Each row was made from one small tree. The marks that hang from a mark follow it in brackets, in the order of their numbers. Every link used is in the known rows. Write each row's tree.
Known rows:
J_783{J_83{J_374{J_908{J_150}}}}: [15,-30,-196,68,30,7,-463,-188,52,-19,12,7,6,-115,64,192,-192]
J_481{J_83 J_646{J_374}}: [-112,-17,106,-345,-229,15,-59,205,17,-147,22,-283,-81,122,-99,80,60]
J_646{J_374{J_83 J_908} J_481 J_818}: [-57,56,-153,77,-109,80,701,165,58,-39,-228,92,207,54,43,-46,224]
J_481{J_83{J_374{J_908}} J_646}: [13,-120,-7,-348,-270,41,-271,119,85,-108,-14,-297,-76,123,-68,98,31]
J_646{J_374{J_908} J_481 J_783{J_83} J_818}: [-225,250,-58,91,2,158,435,123,60,82,-30,278,-74,-21,139,-232,149]
J_83{J_374 J_818}: [146,14,-6,231,78,-8,77,-130,-63,35,-29,252,285,-76,-6,158,-310]
J_83{J_374{J_908} J_818}: [207,-16,-128,164,31,-12,11,-134,-25,45,-93,155,272,-74,40,135,-201]
J_783{J_83{J_374{J_908} J_818}}: [-16,39,-228,47,146,-53,-297,-196,-27,-17,51,178,99,-89,69,143,-211]
J_374{J_83 J_908}: [173,-236,-84,-101,19,-194,-325,-100,55,-62,-93,-389,30,31,-45,13,236]
J_83{J_818}: [143,-39,99,62,226,-172,43,-122,-177,-36,72,132,83,-43,-106,176,-176]
J_783{J_83}: [-103,8,2,-62,176,-151,-423,-174,-80,-70,116,24,-77,-50,-34,206,-117]
J_646{J_374{J_908{J_150}} J_481}: [82,-4,27,255,-143,86,272,61,-102,54,-231,-12,207,-21,36,156,2]
J_783{J_83{J_374}}: [-106,41,-74,61,68,-35,-388,-183,4,-21,46,101,65,-71,39,187,-210]
J_83{J_374{J_908{J_150}} J_818}: [306,-79,-183,244,14,50,-20,-138,15,32,-77,116,206,-129,37,154,-276]
J_783{J_83{J_374{J_908{J_150}} J_818}}: [50,-10,-272,104,133,-10,-323,-201,-1,-19,58,154,57,-133,72,164,-265]
J_481{J_83}: [-86,-103,54,-265,13,-213,-213,-43,-131,-50,153,-316,-48,71,-150,195,-1]
J_374{J_83{J_818} J_908{J_150}}: [348,-312,-249,31,96,-120,-234,-127,49,-72,-23,-287,-20,-65,-44,10,50]

Write each row's tree:
[-9,124,-77,141,63,75,-205,-59,61,77,63,11,-107,-155,132,-190,-52]
J_646{J_374{J_908{J_150}} J_783{J_83{J_818}}}
[-94,44,-81,15,-85,-30,369,104,-206,54,-105,-50,267,82,8,95,57]
J_646{J_374{J_908} J_481{J_83{J_818}}}
[-117,-48,303,-17,63,-84,-78,20,-187,149,155,-109,-135,113,-86,-110,69]
J_646{J_481{J_83} J_783}
[-54,21,-156,16,36,-37,-437,-185,29,-14,1,33,55,-74,67,175,-133]
J_783{J_83{J_374{J_908}}}
[70,2,299,-178,-37,88,10,140,146,-112,47,63,-348,40,-92,-103,70]
J_481{J_646{J_783 J_818}}
[-27,62,44,76,167,-27,-396,-159,16,100,156,98,-120,-84,65,-142,-101]
J_646{J_783{J_83{J_374{J_908} J_818}}}
[-126,46,266,272,-31,57,194,86,-33,147,-72,4,114,56,54,-291,133]
J_646{J_374{J_83} J_481 J_783}
[62,-6,-110,69,-30,-66,104,-14,25,-42,-146,-134,242,-27,39,-19,101]
J_646{J_374{J_83{J_818} J_908}}
[211,-217,-161,-71,120,-211,-177,-113,3,-66,-45,-241,82,17,-35,-20,158]
J_374{J_83{J_818} J_908}
[-164,44,153,-104,70,-5,366,111,-63,73,181,77,-219,97,-83,-161,114]
J_646{J_481{J_83} J_783 J_818}
[-94,206,82,139,-70,162,614,173,47,105,-107,216,-6,3,85,-222,185]
J_646{J_374{J_908} J_481 J_783 J_818}
[12,34,111,-180,-63,139,-136,105,207,-100,38,102,-325,12,3,-122,51]
J_481{J_646{J_783{J_83{J_374{J_908}}} J_818}}
[183,-106,41,-52,-156,87,-42,133,125,-158,-141,-134,-38,16,-20,-3,46]
J_481{J_646{J_374{J_83{J_818} J_908{J_150}}}}
[-81,-79,104,28,-54,-60,83,8,-192,64,-11,-48,158,118,-83,189,-63]
J_646{J_481{J_83{J_374}}}
[-54,65,257,85,113,40,396,67,-25,84,67,257,-181,36,-55,-137,73]
J_646{J_481 J_783 J_818}
[-209,182,-28,-51,-111,118,575,211,25,91,-3,36,-44,60,55,-241,232]
J_646{J_374{J_908} J_481{J_83} J_783 J_818}
[-101,152,157,-133,-84,173,85,176,202,-120,23,145,-262,1,19,-156,44]
J_481{J_646{J_374 J_783{J_83} J_818}}
[-62,-27,139,63,40,-17,7,4,-160,195,110,0,-6,84,-10,-151,-3]
J_646{J_481{J_83{J_374{J_908} J_818}} J_783}
[-126,58,20,-417,-221,108,113,277,161,-117,72,-215,-280,101,-38,-182,205]
J_481{J_83 J_646{J_374{J_908} J_783 J_818}}
